What can hang from each mark
pites: gatu gedifis vebeb
gedifis: gatu pites volof
volof: buruf gedifis pites vebeb
vebeb: buruf pites volof
kisol: gatu
buruf: vebeb volof

Known rows, with every way that one mark hangs from another
gedifis(pites(vebeb) volof(buruf)): [ 26.3 -27.5 -39.1  24.0  20.4  -7.0  14.2 -14.1 -25.5 -18.7  20.4  17.1
  -9.1  39.6  25.3  16.4  15.4 -27.9  -5.8  23.0  16.4]
pites(gedifis(gatu) vebeb(buruf)): [-16.1 -23.3   8.9 -30.5  39.0  23.4   4.7 -25.9   5.8  -6.0   5.4 -13.6
  -6.6  16.0  35.4   9.4   9.4 -14.1  14.7  11.7   0.2]
buruf(volof(pites(vebeb))): [  1.0   6.3   5.4 -16.1  20.3  17.4  11.9 -16.6  -2.4  -1.9 -25.4   2.8
   3.9   6.8  16.5  11.9  -9.2 -27.2  -9.7   5.4 -28.0]
gedifis(gatu volof): [ 24.9 -20.2 -10.7   2.9  16.5  32.1  -5.0   4.0  -1.6 -12.5  11.1  12.2
  27.0  42.4  19.8   8.7  -6.3   8.6  -2.0  23.7 -31.1]
pites(gedifis(gatu volof(vebeb))): [ -8.4 -28.5   6.1 -16.1  17.4  30.8  -2.8   4.2  -7.9 -19.2  -0.5   4.4
   6.6  36.9  24.1   8.7  -5.8  -5.7  -4.9  12.5   1.1]
volof(vebeb(pites(gatu))): [ -9.8  -8.2  -1.5 -19.5  11.3  23.7  -6.5   6.5 -20.3   2.4 -31.6  -6.3
  -2.1   5.0 -11.4  -0.5 -11.2 -14.0   3.8  -2.1  -1.7]
gedifis(gatu pites volof(buruf(vebeb))): [ 44.2 -30.5 -21.5  15.8   5.7  16.4   9.3  -0.5 -22.8 -20.0  11.7  24.0
  25.1  31.5  27.1  20.8   6.2   2.2  -1.0  16.9  -7.4]
volof(buruf pites(gatu vebeb)): [-10.4 -27.6  -7.9  -5.5  27.5  -0.9  -2.9 -15.2 -20.3   4.2  -2.1   3.5
  -4.1  -8.3   0.9  27.1  20.7 -43.1  -8.4   3.8  -6.1]
pites(gedifis(volof(vebeb))): [-13.6 -26.3   3.5 -13.4  15.9  22.5   2.5   3.6  -9.0 -18.1  -2.3   2.4
  -9.7  35.9  16.8   3.7  -7.6 -14.6  -5.7   9.7  15.3]
pites(gedifis): [-15.1 -22.3  12.9 -16.4  15.8  15.0   6.0   7.9   2.7  -4.6  -3.0  -4.9
 -12.4  11.4  15.3  -1.0  -3.8  -9.6  -2.3  10.0   5.2]
buruf(vebeb(pites(gedifis) volof)): [ 16.5   4.6   6.6 -18.3  12.7  28.3  16.5  -1.5  -4.6   7.3 -38.9   5.1
  11.4  -1.3   1.0   4.2 -16.3   3.5  15.3  -2.1 -28.9]
gedifis(pites(gatu vebeb) volof(buruf)): [ 24.7 -46.6 -48.2  20.7  28.6  -2.0  15.1 -17.3 -31.4 -18.6  22.6  17.8
 -10.9  27.7  25.5  17.9  18.2 -27.6  -6.8  34.1  26.8]
volof(gedifis pites(gatu) vebeb): [-43.7 -20.4  31.0 -17.9  16.4  28.5 -17.6 -12.6 -11.2   0.3 -26.5   7.1
  -9.9  -2.5 -29.9  23.5 -12.5 -42.3 -11.4   3.4  -2.7]
pites(vebeb): [ -2.5 -11.9  -5.8  -3.0  20.7   3.6  -0.2 -12.5 -10.8  -1.3   1.7  -1.8
 -15.2  17.7  21.2  -1.9   2.2 -25.3  14.2  16.1   2.8]
kisol(gatu): [ 16.4 -28.7   0.9  -1.0   7.7  12.4  -4.4   5.9   3.8   5.2   4.4   3.5
  -4.8  -4.0  23.7   8.1 -10.4   1.7 -13.2  -2.0 -24.1]
gedifis(pites): [ 14.2 -20.8 -12.3  12.6   3.5   1.5  10.8   7.0 -11.5  -3.7   5.2   3.0
  -8.3   7.4  10.3  -1.7  -3.2 -10.2  -3.9  17.1   0.6]
buruf(vebeb): [ 15.7 -12.4  18.3 -11.6  -7.6  22.4   5.4   3.5 -12.4  -3.4 -18.5   7.6
   2.8   1.5  10.7  -5.7 -18.1   0.9  27.0  -0.7   1.7]
pites(gedifis(volof(buruf)) vebeb): [-10.5 -26.9 -11.1  -7.8  35.1   3.6   8.6 -18.7 -11.3 -17.7   9.9   5.7
 -18.2  38.1  33.1  13.8  13.8 -32.4   2.9  18.8  23.5]
pites(gatu gedifis vebeb): [-25.2 -49.3 -10.0 -19.8  42.5  11.5   7.4 -20.1 -14.5  -9.9   4.6  -2.3
 -25.8   2.3  29.8   5.3   8.9 -29.4   9.3  35.0  34.3]
gedifis(gatu pites): [ 21.6 -23.6  -8.5   8.9   6.0  13.5   3.1   7.8  -9.8  -5.1   7.5   5.9
  14.8   9.0  20.4   5.5  -0.8   2.5  -2.6  21.0 -19.9]
gedifis(gatu pites volof): [ 33.7 -28.9 -27.2  19.8  14.0  19.6   6.2   0.3 -10.9 -20.5  19.0  18.6
  23.3  39.9  22.8  13.0  -2.6   3.3  -7.2  33.7 -19.0]

Rows
[  4.2  -4.2  -1.8 -22.5  29.2  18.9  10.7 -27.9   0.3   2.9  -6.4 -13.1
 -12.8  11.4  28.6   1.3   1.7 -18.2  12.2   3.6  -5.2]	pites(vebeb(buruf(volof)))
[  9.6 -14.7  23.9  -0.9   0.9   5.5   9.2  -4.8 -10.5   3.2 -13.8  16.9
 -13.8  -4.0  -0.6  19.7   6.6 -18.1   4.3  -4.7  14.7]	volof(buruf(vebeb) gedifis(pites))
[  3.4  -8.8  35.3 -13.1   2.6  14.4   1.3  -2.2  -4.1   8.8 -19.6  12.3
 -11.3  -2.6  -2.5  16.8   4.0 -14.3   8.2 -11.7   6.7]	volof(buruf(vebeb) gedifis)
[  3.7 -16.2  11.4   2.1  19.2   2.9  -0.2 -10.4  -6.8   5.2   1.0  11.9
  -8.0   6.9  11.2  26.5  20.3 -22.8  -6.3   8.0  -1.9]	volof(buruf gedifis(gatu pites(vebeb)))
[  9.1   5.2  -7.1 -29.7  51.6  44.9  15.4 -21.8  24.9  35.2 -30.7 -16.9
   4.3 -14.6 -24.7  15.8  -1.7   6.9 -10.0   3.7 -61.4]	vebeb(buruf pites(gatu) volof(gedifis))
[ 12.5 -14.8   6.2 -18.3   9.3  11.9  10.1   4.4 -15.0   4.6 -23.4   4.0
   1.7  -8.4   4.0  11.6   7.1  -6.5  11.2  -9.5   3.8]	volof(buruf(vebeb(pites(gatu gedifis))))
[ -4.5 -15.2 -17.7 -15.8  41.4  22.1  13.4  -3.8   7.2  -3.9 -17.1   2.2
   7.2  12.7 -12.0  10.3  -4.6  -4.6   0.6  29.2 -14.5]	vebeb(pites(gatu gedifis(volof)))
[ 15.2 -17.8 -13.0   4.3  25.8  18.1  -7.2 -11.7 -10.2 -12.4  10.0  16.5
  28.8  38.3  15.3  30.8  11.2 -18.5  -8.3  13.7 -34.9]	gedifis(gatu volof(buruf pites(vebeb)))
[ -0.4 -14.2  18.1   1.9  14.3  18.7  -0.6  -3.0   7.8   1.7  -1.6  11.1
  -0.4   9.3   0.2  13.6  -4.3  -7.5  -3.8  22.5 -16.2]	volof(gedifis(gatu pites))
[ 16.2 -23.4 -15.7   9.8  16.2   6.2   3.3  -8.5 -16.1  -8.7  10.8   7.1
   7.4  14.4  30.3   8.5   5.6 -11.6   6.2  27.5 -10.5]	gedifis(gatu pites(vebeb))
[-19.2 -16.8   9.0 -12.3  27.5   0.6  -3.2 -13.4 -10.2  -2.6  -3.2   3.2
   4.1   5.9  11.3  32.4  21.6 -40.4  -9.6  -3.3 -15.2]	volof(buruf pites(gedifis(gatu) vebeb))
[ 24.5 -45.1 -39.9  20.0  19.9  12.6  14.8  -3.8 -18.3 -19.3  19.2  16.6
  -1.9  26.5  12.7   7.1  -2.5  -9.2  -9.2  41.0  11.8]	gedifis(pites(gatu) volof)
[  1.1   3.5  25.3 -34.0  25.6  41.1   9.6 -21.8  23.9  10.1 -19.0 -12.4
   8.4  -1.4   3.1  15.2  -8.1  -3.0  -6.5  -7.5 -40.4]	vebeb(buruf(volof(gedifis(gatu) pites)))
[-12.6  -0.4  21.0 -30.3  10.4  31.6   4.1  -4.8 -10.8  -7.8 -37.3  -0.1
   8.6   7.9  17.0  14.3 -14.7 -23.2 -17.6  -9.3 -20.0]	buruf(volof(pites(gedifis(gatu)) vebeb))
[ -2.2 -20.7  -6.7  -7.7  26.2  24.6   5.2   0.2  -6.5  13.9 -11.8  -2.1
   1.5  -5.2   4.0  12.3  -2.8 -15.9 -26.0   8.5 -41.1]	vebeb(volof(pites(gatu gedifis)))
[  1.5 -15.5  -6.4   0.8   8.0  15.9  -8.0   0.2 -23.1 -12.4  -4.7  10.6
   6.4  36.0  -2.1  20.8   0.9 -29.1 -16.1  -7.9  -7.3]	gedifis(volof(buruf pites vebeb))
[  6.3  14.4   6.6 -26.9   9.1  28.1   9.6   0.8 -10.7   1.0 -45.3  -3.9
   2.8   9.0  10.8   0.7 -16.9 -10.7  -7.4  -9.6 -17.6]	buruf(volof(vebeb(pites)))
[-10.7 -46.5 -19.9 -17.8  45.3  12.2  10.7 -18.0 -23.2   4.0   0.1  -3.7
 -25.2  -3.4  36.7  12.4  20.2 -29.2  -8.4  21.2  17.2]	pites(gatu gedifis vebeb(volof(buruf)))
[-18.2  -3.6  24.8 -27.5  16.5  34.0   2.3 -14.4  -7.3  -0.3 -40.7   5.9
  -3.3  -1.9  -1.9  18.2 -16.4 -30.4 -18.4  -0.4 -12.9]	buruf(volof(gedifis pites(gatu) vebeb))
[ -2.9 -27.2  -0.9  -9.2  20.5  14.2   8.3   4.4  -2.9 -12.4   5.5   3.9
  -7.8  30.5  19.3   9.4   4.9 -11.9  -9.8   9.6   9.4]	pites(gedifis(volof(buruf)))
[  9.1   0.8  22.8 -35.1  22.8  42.3  11.3 -16.8  21.8  11.3 -16.7 -14.7
   2.3   0.9  13.1   6.6  -7.3   6.0  -2.0  -6.7 -29.1]	vebeb(buruf(volof(gedifis(gatu))))
[-12.2  -2.9  14.6 -20.4  31.9  24.1  10.7 -27.1   4.3   0.9 -28.1   8.9
  -4.0  -1.5   5.4  20.9  -8.4 -32.4 -11.8  17.1 -19.7]	buruf(volof(gedifis pites(gatu vebeb)))
[ -1.2   1.6  19.1 -18.2   5.7  25.7   9.9  -6.8 -10.3  -2.8 -34.7   5.0
 -12.7   8.7  13.8   6.8 -15.3 -20.3 -13.9  -2.0   1.6]	buruf(volof(gedifis(pites) vebeb))
